Each row was made from one walk, in order. Every step used is in the known rows, and no mark comes twice. Write each row's walk.
Known rows
gesa posed zaforel lefod minoru povob: [ 0.43  1.02  1.92  5.64  1.48  3.93 -0.74 -4.84 -1.51 -0.55 -2.78  3.43
  1.35  4.68 -1.89 -2.64  0.44  0.96 -3.74 -2.29]
posed zaforel lefod minoru povob gesa: [ 2.24  1.09  1.16  1.25 -0.70  3.83  2.39 -1.36 -1.61 -2.03 -1.83  3.53
 -2.02  2.29 -2.00 -1.31  1.37 -2.12 -3.25  1.11]
zaforel lefod minoru povob gesa posed: [ 1.49  2.43  3.36  4.47  2.27  1.50 -0.56 -2.83 -2.75 -2.15 -2.83  3.30
  0.80  2.39 -3.08  0.20  0.14  0.58 -1.97 -0.91]
gesa posed povob lefod minoru: [-2.09 -2.70  1.87  6.90  0.43  1.10 -2.29 -3.63  0.98 -2.76  0.86  1.44
  1.79  4.59 -2.67 -0.29  0.95  2.43 -4.08 -2.00]
povob posed lefod minoru: [-1.35  0.15 -2.19  4.01 -1.05  2.00  0.98 -2.66 -0.02 -3.43  1.26  1.86
 -0.29  3.36 -1.56  0.01  0.33  0.75 -2.98 -0.20]
lefod povob gesa posed zaforel: [-2.90 -2.39  0.20  5.25 -0.84  5.23  1.42 -1.83 -3.14  1.74  0.19  2.99
 -1.86  2.82 -2.75 -2.73  0.81 -2.50 -3.52 -0.79]
gesa posed zaforel: [-3.29 -0.85 -1.90  5.78 -1.92  3.83 -0.59 -2.18 -0.74  1.62 -0.31  2.02
  1.09  5.22 -2.94 -3.09  0.05  1.09 -1.52 -3.33]
lefod minoru povob gesa posed zaforel: [-1.62 -1.06  3.12  4.60 -0.51  4.15  1.19 -2.29 -1.74  0.61 -3.25  2.94
 -0.13  3.09 -1.89 -2.77  1.80 -1.07 -3.01 -1.82]
minoru povob gesa posed zaforel: [-2.64 -0.07  0.33  3.79 -0.15  4.43 -0.04 -0.77 -0.84  1.50 -2.93  2.23
 -1.69  3.14 -3.07 -2.57  1.78 -0.70 -0.23 -2.74]
zaforel lefod posed: [ 0.09  0.54 -4.49  3.23 -1.29  2.77 -0.42  0.19 -0.98 -1.14  1.95  1.61
 -1.10  3.56 -2.99 -0.98 -2.04 -0.50 -3.39  1.02]
lefod povob: [-0.90 -0.44 -2.18  6.96 -1.85  2.44  1.56 -0.54 -2.18  1.03 -0.93  1.06
 -0.90  3.69 -5.29 -1.86  0.41 -2.22 -2.65  0.11]
gesa posed: [-2.48  0.64 -1.32  7.22 -1.28  1.21 -1.35 -1.64 -1.29  1.02 -0.97  1.26
  2.14  4.91 -4.34 -1.09 -0.64  2.02 -0.25 -3.32]
povob gesa posed lefod: [-2.15 -0.20 -2.88  4.01 -0.53  2.58  0.27  0.30  0.40 -1.94  1.42  1.87
 -0.83  2.37 -4.01  1.65 -0.01  1.27 -1.01 -1.06]
zaforel lefod posed povob: [-2.31 -1.54 -3.17  4.04 -0.02  4.62 -0.51  0.88  0.87 -3.46  2.81  0.20
 -3.53  3.34 -1.49 -1.01 -0.79 -0.83 -4.38  2.40]
posed lefod povob gesa: [-0.53 -1.40 -3.67  3.75 -1.36  3.81  3.27  1.35 -0.56 -1.81  1.59  1.96
 -3.90  1.25 -4.77  0.88  0.90 -2.73 -3.46  2.31]
povob gesa posed zaforel lefod: [-0.65  1.07 -1.01  2.11  0.08  3.66 -0.30 -2.03 -2.07 -1.08  1.78  3.67
 -0.88  3.21 -2.08 -0.69 -0.66  0.87 -1.46 -1.35]
lefod minoru povob: [ 0.31  0.73  0.82  6.34 -1.58  1.39  1.24 -0.80 -0.73 -0.09 -4.37  1.23
  0.85  4.07 -4.38 -1.92  1.38 -0.50 -1.94 -0.80]
minoru povob: [-0.68  1.93 -1.78  5.57 -1.13  1.62  0.33  0.57  0.32  0.87 -4.01  0.40
 -0.73  3.98 -5.57 -1.69  1.40 -0.18  0.71 -1.59]
zaforel lefod: [ 1.41  3.10 -3.29  3.72 -0.97  0.93 -0.22 -0.45 -1.14 -1.89  0.58  1.76
  0.05  4.07 -4.61  0.27 -1.03  1.41 -0.38 -0.08]

Write each row's walk
[-3.17 -1.14 -0.60  3.56 -1.75  2.94  1.53  2.62 -0.01 -2.66  0.91 -0.20
 -3.62  2.34 -3.11  0.38  1.47 -0.99 -0.82  1.45] : posed povob gesa
[-2.81  1.52 -1.45  3.22 -0.12  4.10 -0.50 -1.95 -0.24  0.93 -2.80  1.35
 -2.45  3.92 -1.63 -4.36  2.60 -0.81  0.54 -2.51] : minoru povob posed zaforel
[-0.47 -2.21 -4.84  2.80 -2.34  1.61 -1.26  0.41  1.26  0.25  2.15  1.39
 -0.37  3.79 -4.16 -1.00 -0.59 -0.27 -3.08 -0.82] : povob lefod posed
[ 2.32  1.93 -0.67  4.61 -1.33  0.63  0.86 -2.13 -2.01 -2.50  0.19  2.44
  1.67  4.25 -3.46  0.13 -1.14  0.95 -3.03  0.50] : zaforel lefod minoru
[ 0.27  1.14  0.61  5.18  1.86  2.69 -0.37 -2.59 -3.93 -0.96  0.73  3.18
 -1.17  2.17 -3.85  0.23 -0.87 -0.80 -2.83 -0.02] : zaforel lefod povob gesa posed
[ 0.39  0.00  1.53  2.90 -0.47  3.28  0.84 -3.53 -3.08 -2.05  1.16  4.30
  0.58  3.32 -1.05 -0.95 -0.67  0.50 -4.12 -0.50] : povob gesa posed zaforel lefod minoru
[-1.42 -1.39 -2.32  4.27 -0.91  1.15 -1.28  0.29  2.57 -2.49  1.65  0.18
 -1.34  3.95 -4.23  0.33  1.52  1.40 -1.36 -0.51] : posed povob lefod
[ 1.50  1.54 -2.33  5.59 -0.08  2.30  0.58 -1.69 -2.49 -0.87  0.30  2.13
 -1.21  3.40 -4.85 -0.68 -0.64 -1.37 -2.92  1.08] : zaforel lefod povob
[ 2.71  2.79  0.53  5.08  0.36  1.15  0.39 -2.14 -1.18 -1.89 -3.19  2.15
  0.63  3.75 -3.87 -0.65  0.29  0.19 -2.29 -0.03] : zaforel lefod minoru povob
[ 0.53  1.47 -3.76  2.61 -1.93  3.52  0.64 -1.12 -0.57 -1.08  1.26  2.65
 -1.03  4.47 -2.91 -1.50 -0.46  0.44 -1.57 -0.19] : posed zaforel lefod
[-4.17 -3.70 -1.82  2.87 -2.02  4.63  1.34  3.41  0.39 -2.08  2.32 -0.44
 -4.92  1.95 -1.52 -0.99  0.59 -2.73 -3.78  2.49] : lefod posed povob gesa
[-2.19  1.25 -4.67  3.21 -0.59  2.31 -0.06 -1.14  1.08 -2.54  1.63  1.07
 -1.54  3.27 -2.35  0.01  0.38  1.21 -0.30 -0.94] : povob posed lefod
[-0.97 -0.37 -1.28  6.33  1.17  4.97 -0.54 -4.45 -2.63  0.46  0.60  3.44
 -0.40  4.29 -2.68 -2.70 -0.71 -0.64 -4.41 -1.26] : gesa posed zaforel lefod povob
[-1.57 -1.36 -1.37  7.13 -1.09  2.18  0.38 -2.56  0.35 -2.16  0.45  2.13
  2.26  4.25 -3.35  0.32 -0.62  2.19 -4.30 -1.49] : gesa posed lefod minoru
[-2.15  0.45 -0.26  4.78 -1.01  1.50 -0.39 -0.12 -2.23  0.21 -0.29  1.66
  0.24  3.17 -4.21 -0.04 -0.42  0.81  0.18 -2.01] : povob gesa posed
[ 0.21  2.60 -1.28  4.56  2.19  2.28 -0.85 -3.84 -3.37 -1.76  0.78  2.24
 -1.73  3.05 -2.32 -1.45 -0.42 -1.02 -1.86  0.27] : zaforel lefod povob posed
[ 0.65 -0.28 -0.84  3.03 -1.01  2.59  3.02  0.84  0.89 -3.02 -1.85  1.96
 -1.98  1.51 -3.84  1.03  1.77 -1.35 -3.05  1.33] : posed lefod minoru povob gesa
[ 1.43  3.92  1.55  3.85  2.24  1.38 -0.96 -4.11 -2.00 -2.78 -2.68  2.27
  0.11  3.36 -1.63 -1.39  0.57  0.53 -1.22 -1.04] : zaforel lefod minoru povob posed
[-2.04 -0.95  0.58  6.55  0.02  2.94  0.49 -1.31 -3.59  0.97 -0.53  2.21
 -0.81  2.51 -4.36 -1.06  0.15 -1.54 -2.40 -0.90] : lefod povob gesa posed
[ 1.40  0.27 -1.03  3.33 -2.16  3.02  1.69 -2.79 -1.56 -1.85  0.91  3.22
  0.69  4.55 -1.89 -1.77 -0.45 -0.13 -4.26  0.55] : posed zaforel lefod minoru
[-0.66 -2.57  0.32  4.99 -1.21  0.86 -0.25 -1.39  1.54 -3.30  1.30  1.00
  0.00  4.17 -3.25  0.08  1.45  0.85 -4.07  0.28] : posed povob lefod minoru
[-0.92 -1.33 -4.67  6.14 -1.31  3.56  2.35 -0.15  0.38 -0.95  0.81  1.36
 -2.22  2.94 -5.12 -0.12  0.36 -1.63 -3.99  1.27] : posed lefod povob
